Known rows, with every step that occurs:
mimeg/kege: [ -6  -7   2  -4  -3  15  12   5   2  -6 -20   6   3   3  -5   6   4  15
  14  -1   4   0   7   8  -2   1  -7  -3  -4  -1  10 -12   2   2  -2 -13
 -11  -8   3]
kege/mimeg/geko: [ -6  -4  10  23  -1  14   4   3  11  -5 -15  -2  15  -3  -2   5   2   7
   3   0   1   2  15  13  -9  -6 -14   4   8   1  17  10  -2 -10   4   1
  -1 -16  -8]
geko/beso/kege/mimeg/rifiz: [ -9  -1   5  11  -2  -3   2   0  -1  18  -4   7   6  -6 -11  -8   3   7
  -1  12   1   3  13  11 -17   1   1   9  -3   6 -10  -6   8 -18   4  -1
  -2   8 -10]
kege/beso: [  1   0   4   9   2   5  -1  13  -8 -12   1  -5   4  -7   6   9  -1  -1
  -5  14   1   0  -7   3  -5  -2  -8   1   9  -9   0  -3  -4  11  -5   6
  -1   5  -1]
mimeg/rifiz/beso/geko: [ -4   3 -16  -4 -10   6   3  -6   0  14  -6  -4   3  -3  -1   3   3   2
   7  -9   5   1   8  -2   1 -11   9   7   0   5  -5 -14  -6  -7   4  -8
   2  -2  -6]
vunu/rifiz/mimeg/kege/beso: [ -3   2   5   7   6   5   1   5   4 -12  -9   4  -6   0  -2   0   4   1
   3   1   2  10  -6   3  -3  11  -8  -8   3  -2   2  -7   3  15  -4   0
 -12  -1   0]
geko/beso/kege/vunu/rifiz/mimeg: [  3   3   5   2   9 -13 -13  -8   4  -6   9  -5 -10   1  -3 -19  -7 -10
  -8  -8  -7   0  -4  -4   2  17  -3  -5  -4  -2 -15   4   1   3   2  11
   1   8  10]
vunu/rifiz/beso/geko: [  5   1 -15  -8  -1   2   1   2   0   6   0   4  -9   3   5   5   1  -3
  -1 -12  -3  -2  -2  -8   5  -9  14  -3  -1   3   0 -10  -5  -4   3  -3
   4  -5  -2]
vunu/kege/beso/geko: [  1  11  -6  -1  -2  -9  -1  15  -7  11   0 -11  -7  -2  18  15   4   1
 -12   8  -5   2 -19  -9  -6  -7   3  -3   6  -5   0   2   8   5  -6   7
   3  12   0]
kege/beso/rifiz/mimeg/geko: [ -6   8   6  13  -2  10  -2  -1   8   0 -11 -17   9  -8   3  -4   2   5
   2 -13   4   7   6   7  11   5 -19   0   2   3  10   5  -3   1   0   5
   4 -13  -1]
geko/beso/kege: [ -4   3  -4  -8  -4  -5   1   1 -12   8   5  -5  -5  -1  -3  -1  -4   8
  -9   9   1  -8   2  -3   7   4  -2  -4   1  -1  -8  11   3  -6   6  -5
   7  14   6]
fivar/vunu/geko: [  8   7 -11 -15   8   7   1   0  -2   6 -15  -7   2   9   5  12  -8  -2
  -1   8  -6 -16  -9   0 -14  -5   2   1   4 -10  18  -5  -4  -3  -2  -8
   4  -6   3]
vunu/rifiz/mimeg/geko/beso: [ -2 -12  -4   5   6   8   6 -18   3 -17  -8  -6   6   7 -15  -9  -3  12
  -6  -4   3   8  14   1  13  12 -14  -8   6  13  12   9   5  -7  19  -5
  -4  -5  11]
geko/vunu/kege/mimeg/rifiz/beso: [ -1 -13  -1   9  -4   6   1 -15   4  -6  10  17   8   0 -12 -12  10  -7
   8  11   9   2  20  16   1   1  13  12  -1  12 -12   3  -7  -8   7   3
  -7   0 -15]
mimeg/kege/vunu/rifiz/beso/geko: [  7   7 -12  -9  -6   4   1   4   6   1  -1  13 -11   3  -1   7   2  -8
   8 -15   4   4  -6 -12  -1  -6  11  -3  -2   1  -1 -11  -3   3  -5  -3
   2  -2  -1]
beso/kege: [ -9   8   2  -2  -8  -6  -2   9  -9  16   0 -10  -3  -9  10   1  -2   3
  -4   2  -5 -15  -1   6   0   1   0   3  -2  -7  -7   2  -1  -5  -5  -1
   8   7   0]
kege/mimeg: [  3  -7  10  16  11   4  -3  12   9  -6  -4   4   5   0   3   0   0   3
   0  10  -7  -3   6  12 -17  -5  -2   2   3  -9   0   2  -9  -4  -1   8
  -6  -9  -5]
rifiz/mimeg/geko: [-13  -3   4  17  -3  13   1 -14   9  -6 -16 -23  15  -3  -1  -7   0   6
   4 -11   0   3  18  11  11   6 -20   3   6   1  13   8  -5  -3   9  -2
   0 -16   1]
rifiz/mimeg: [ -4  -5   3   6   7   2  -9 -10   6  -5  -4 -21   4   1   3 -14  -3   3
  -1  -4  -6  -3  10  11   7  11  -9   0   1  -8  -6   2 -10   5   6   4
  -8  -9   6]
beso/rifiz/mimeg/kege/vunu: [  3   9  11   0  -2   2  -5   4  13  -9  -2   3  -2  -3  -4  -5  -2  -4
  15 -11   5   6  -4  -2  -4   6 -11   0 -10  -9  -8  -5  -4  15 -13   7
  -3  -2   8]
geko/vunu/kege/beso: [  1  -7   7   5   1  -4   1   5 -13 -15  16   0   1  -2   6   5   4  -4
 -10  23   1   0 -11   0   2   3   0   0   7  -3  -1  13  10  10  -4  11
  -2  16   0]
vunu/rifiz/beso/kege: [ -2   7  -7  -4  -7  -3  -4   2  -7  10   6   9 -12  -6   4  -6   2  -9
  -2  -6  -1 -12   0   8   8   3  14   1  -5   3 -12  -2  -7  -5   0   0
   9   2  -9]
kege/vunu: [  6  -1  10   7  -1   1  -6   9   0 -17   6  -1   8  -6   1   0  -7  -9
   5   4   0  -6  -5   1  -9  -4  -8   4   1 -14  -8  -1  -7  10 -10  12
   4   6   8]
mimeg/kege/vunu/rifiz/beso: [  9  -4  -4  -1  -3  10  -1  -2   6 -21   4  26  -5   1 -10  -4   4 -14
  13  -9   7   0   4   5   3   2  11  -1  -4   4  -6  -9 -12   6  -3   2
  -2  -4  -4]
rifiz/mimeg/geko/beso/kege/vunu/fivar: [ -6   8   8  -6  -2 -35  -3  -7  -6  -4   2   0   5  -5  -6  -1  -5 -11
  -5  -1   2  -1 -12 -10  -4  12  -9   4  -1  -2 -12  10   0  12   1  -2
  12   9   8]
mimeg/rifiz/beso/geko/vunu: [ -1 -13  -5  -9 -11   8   5 -13  -5   1  15   0   5   3 -10  -3  -2   1
   5  -3   7   3  10 -11  13  -9   7   4   3   5  -2  -2   2  -7   6 -11
  -1   6   1]
fivar/vunu/kege: [  1   4  -4  -9   7  -2  -2   0 -11   7  -6  -4   3   1  12   0  -1  -3
  -4  17  -4 -10  -6  14  -3  -6   5  -3  -6  -1   0   6  -8   8   2  -1
  -1   1  -4]
rifiz/mimeg/kege/beso/geko: [ -5  12  -5  -4  -3   3   0   6   6   8 -10 -12  -8   1   7  11  -1   5
   2  -4   1  10  -9 -14  -4  -3  -7  -7   6  -7   1  -5   3  11  -5  -5
  -4   2   2]

Rows:
[ -7   4   3  19  -5   8   1   2   9   4  -7   9   2  -5  -1   1   6  -3
   2  -8   2   1  12  12  -4  -1  -2   4   4   9   6  11  -3 -12   3   3
   8 -11 -15]  vunu/rifiz/beso/kege/mimeg/geko
[ -4 -10  -5  -5  -6  -6   5 -11  -7   5  13   0   2   4   2  -4   8  -1
  -3   8   2  -1   2   0  10   0  13   7  -4  10  -2   7  13  -8   3   1
  -1  12  -3]  mimeg/rifiz/beso/geko/vunu/kege
[  2   3 -15  -8  -8   7  -1  -1   2   6   0  -5  -3   1   7   7   1   0
   4  -7   2  -3   3  -7   8 -10   7  -1   4  -2  -3  -4 -14   0   3  -6
   4  -5  -3]  rifiz/beso/geko
[  1  -8   3 -16   2 -30   6   2 -17  -4  10   4   3   4   0  13  -6  -1
  -8   8  -2   2 -21 -18  -2  -4   4   0   2  -3   2  -5   7  11   0 -11
   1   9   9]  kege/beso/geko/vunu/fivar
[  5  -9   3  -7   6   0   9  10  -9  -5   6  15 -10   7  -2   7  -2   4
  -4  -6  -2   8 -11 -16   1  -1   7  -9  -1   5  12 -12  21   0  -4  -5
  -5   7   8]  mimeg/kege/beso/geko/vunu/rifiz
[ -8 -11  15  12  -6   8   4  -5   1  -4   9  -1   9   0  -6  -2  -3   5
   0   3   3   1  14   0   4  -5  -9   2   9   2  10  21   7  -9   5  -3
   5   0  -2]  beso/kege/mimeg/geko/vunu
[  3   1  -1  -3  17   0 -12  -9   1   0  -6  -9  -4   5   2 -16  -9  -6
  -1  -7 -10  -3  -1   8   1   8  -1  -7  -7  -3  -6  -8 -14   7   5  -2
  -9 -11   2]  fivar/vunu/rifiz/mimeg
[ -1   3 -12   2  -7   4  -1  -3   7  15  -5   3   1  -1  -2   2   5   1
   7  -4   3   4  10   0  -7 -11  10   8   1   5  -7 -10  -8  -9   3  -4
   0  -5 -11]  kege/mimeg/rifiz/beso/geko
[  6   6   7   2  -4  -2   4  15  -8   0   9   3   0  -7   7   6   8   5
  -7   3   3   5 -11   1  10  -2  -2   0  -4   5   9   4  12   2  -9  13
   5   4  -1]  mimeg/geko/vunu/kege/beso/rifiz
[ -3   5   2  -6   1   8   4  -1  12   3 -17  -2  -4   1  -3  -5   6  15
  14 -14   2   6   6   8   7   9  -8  -7 -12   0   4 -12  -2   5  -3  -6
 -11 -14   5]  beso/rifiz/mimeg/kege
[ 10  10  -9 -16  14  -2  -8 -11   8   5  -4 -13  -7   8  -3  -9  -6   7
  -4  -3  -3   0  -2  -4   8   8  -4  -9  -5   0   1   1  -7   1   5  -1
  -2  -7  11]  fivar/vunu/geko/beso/rifiz/mimeg
[  0  -7   2   8  15  -3  -8  -5   3  -6  -4 -11  -3   3   4 -17  -2  -2
  -4 -10 -12  -3   3  10   4  15  -2  -4  -5  -2  -2  -9  -2   0   3   5
  -8 -10   7]  vunu/rifiz/mimeg
[ -5  -8   2  -8   5   3   5  -7   9  -1  -8   2  -8  12  -5  -6   0  10
   8 -15  -2   9   2  -6   7  10  -1 -10  -6   4   7  -9  12   1   1 -11
 -13  -6   8]  beso/geko/vunu/rifiz/mimeg/kege
[  3 -12  -5 -12  -8   8   3 -10  -3  -6  18  -2   1   7  -4   1  -4   1
   2  -2   4   0   6 -14  16  -9   6  -2   6   0   1   7  -3  -1   6  -7
   1   5   5]  rifiz/beso/geko/vunu
[ -2   4  11   4  -2   6  -6  -4  14 -16  -4   0   1  -1  -6  -5  -3  -6
  15  -5   4   3   0   0  -6   7 -13  -1  -2 -11  -8   0  -6  16  -8   5
  -5   0   9]  rifiz/mimeg/kege/vunu
[  2  -1   7   5   2  -4  -7   3   5   2  17  19 -10   1  -2  -6   2 -10
  -2   6  -3  -4   5   6  -5   0  12   1   1   1 -11  11  -7  -8   0   6
   3   0 -12]  geko/vunu/rifiz/beso/kege/mimeg
[  0   1   3   9   2  -5  -1  12  -9  -8   3  -2   0  -6  12   7   6  -4
 -11  22  -1  -3 -12   7  -5   4  -1   1   6  -5  -1   6   5  10  -6  14
  -1  11  -2]  vunu/kege/beso
[  4 -19  13  13   9   6   8   3  -3 -15   5  14   4   5  -8  -4  -1   1
  -4  -6  -6   3   6   1   0   1  -1  -2   1   9  17   1  15 -11   2   2
  -4  -6   3]  kege/mimeg/geko/vunu/rifiz
[  9  -2  -3  -8  14   5  -1   7 -13   1  -6   9  -3   4   2  -1 -10  -4
  -2   0  -8  -7  -8   6  -7  -8   6  -8  -8   0   4 -19  -7   3   1  -7
  -4  -7   0]  fivar/vunu/rifiz
[  1 -12   2 -11  -4   3   6   0  -8  -1  13  -9   2   6   1   4  -8   8
  -3   0  -2   0   0 -16   9 -10   0  -3   5  -3   6   3   9  -2   2  -7
  -1   6  11]  beso/geko/vunu
[  1 -13  -2  -3  -6   6   3 -11   2   1  15   5   4   5  -9  -3  -1   0
   5   1   6   6  12  -9   4 -10   9   5   4   4  -4   2   0  -8   6  -6
  -3   4  -4]  kege/mimeg/rifiz/beso/geko/vunu
[ -3 -10   9  -8   2 -24   8  -9  -7  -7   2   1  11   1  -7  -1  -2   6
  -1  -8   0   3  -4  -3  10   7  -5   2  -5   5   9  -1   4   5   5 -10
   2  -8   9]  beso/rifiz/mimeg/geko/vunu/fivar
[ -2   4 -13   2  -6  -3  -1  -4   7  17  -3   3  -1  -1   3   2   9  -2
   3   0   2   3   6   3  -5  -7  15   7  -2   7  -8  -4  -3 -10   2   0
   0  -1 -14]  vunu/kege/mimeg/rifiz/beso/geko
[  1  -1  -9   4  -1   8  -4 -14   4   5  -1  16   8  -1  -9 -10   7 -11
   9  12  10   0  16  22  -6  -6  13   9  -4   9 -16  -2 -20  -2   7  -1
  -4  -5 -24]  fivar/vunu/kege/mimeg/rifiz/beso
[  2  -8   3  -7  -4   2   3   4 -10  -5  17  -7   0   3   2   8  -7   3
  -6   6   2   6  -7 -19   6 -11  -3  -4  10  -6   4   6   9   4  -1  -2
   1  13   8]  kege/beso/geko/vunu
[  2  13 -12 -20  -1  -6   1  -3  -8  16  -2  -4  -9   5  -1   6  -7   2
 -10  12  -2 -14  -7  -9  -3   2   3  -4   4  -3   1  10   4  -8   4 -10
  11  13   4]  fivar/vunu/geko/beso/kege
[  8   7 -18 -16   1   5  -2   0  -2  12  -1   4 -10   4   5   6  -4  -7
   2 -10  -2  -2  -6  -9   4 -14  13  -6  -2   2  -2 -12 -15   2   4  -9
   3  -5  -5]  fivar/vunu/rifiz/beso/geko
[  4  -8   8   7   9  -9  -2   7   7   1  10   6  -3   7   9   2   4   1
  -8  14  -9   0  -3   1 -10  -4   7   0   3  -2   1  16   8  -6  -1  12
  -5   3  -3]  beso/geko/vunu/kege/mimeg
[ -9   6   4  20 -10  11   0  -2  11   5  -7   2   7  -7   0   1   5  -2
   4  -3   6   0  17  12  -3  -4  -8   6   7   4   5  17  -9 -10   3   1
   8 -12 -16]  rifiz/beso/kege/mimeg/geko
[ -1  -8   1  -7   1  -9   6   0  -8   2  12  -7  -2   6  11   3   2   3
 -11   9  -5  -5  -7  -5   8  -2   7  -1   0   1   4  12  16  -4   0   3
   1  10   6]  beso/geko/vunu/kege
[ -3  11  -5  -5  -5   5   6  16  -1   8 -12  -4  -7   0   8  18   0   8
   3  -1   3   8 -12 -14  -8 -10  -5  -6   6  -7   6  -9   5   8  -7  -6
  -3   5   1]  mimeg/kege/beso/geko
[ -1   6   8   7   8 -12 -15  -2   4  -1   6  -8  -9  -3   4 -17  -4 -14
  -4 -12 -10  -3  -6   0  -2  16  -2  -1  -6  -6 -14  -2  -1   5  -6  14
   3   2   6]  beso/kege/vunu/rifiz/mimeg
[ -5  16   2   7  -1   6  -4  -5   5   7 -12 -16   5  -6   6  -3   2   1
   0  -6   3   7   1   8   9   3 -16  -3  -2   6   7  10  -5   8   1   4
   4 -11  -7]  fivar/vunu/kege/beso/rifiz/mimeg/geko
[ -3   7   8  -7  -5 -32   2   0 -12  -5   2   7   7  -5  -6   7  -4  -8
  -5   3   3  -3 -14 -10  -8   5  -6   5  -1  -2  -6   6   2   8  -1  -5
  13  11   8]  mimeg/geko/beso/kege/vunu/fivar
[  2  14  -6  -2 -11  -5  -6  -2   4   7   1   4  -2  -5  -2   5   1 -18
   3   1   2 -14  -8  -5 -15   7   8  15   3  -7   0  -1   7 -10 -13   9
  16  11  -1]  mimeg/rifiz/beso/kege/vunu/geko
[ 10  11   4   0   1   1  -1  25  -6   2   2   2  -3 -11   9   7   2   7
  -2   2   1   1 -13   1   1  -6  -3  -3  -6  -5   0 -13  -2   6 -12  11
   2  -1   0]  kege/beso/rifiz
[ -7  -6   7  20   5  -5   2   3   2  10  -9   6  11  -5  -1  -8  10   3
   1  13  -4   1  10  21 -21   2   6  13  -6   6  -5  -8   9 -15  -2   8
  -8   1 -13]  vunu/kege/mimeg/rifiz
[ 17   6  -6 -16   3   1   9   9   6  -4  -3  14  -7   6  -9  11   3  12
   2  -3   4   1 -10 -13   0   4   0  -4  -7   1  13  -6  13  -6  -7   4
   2   3  15]  mimeg/kege/vunu/geko/beso/rifiz
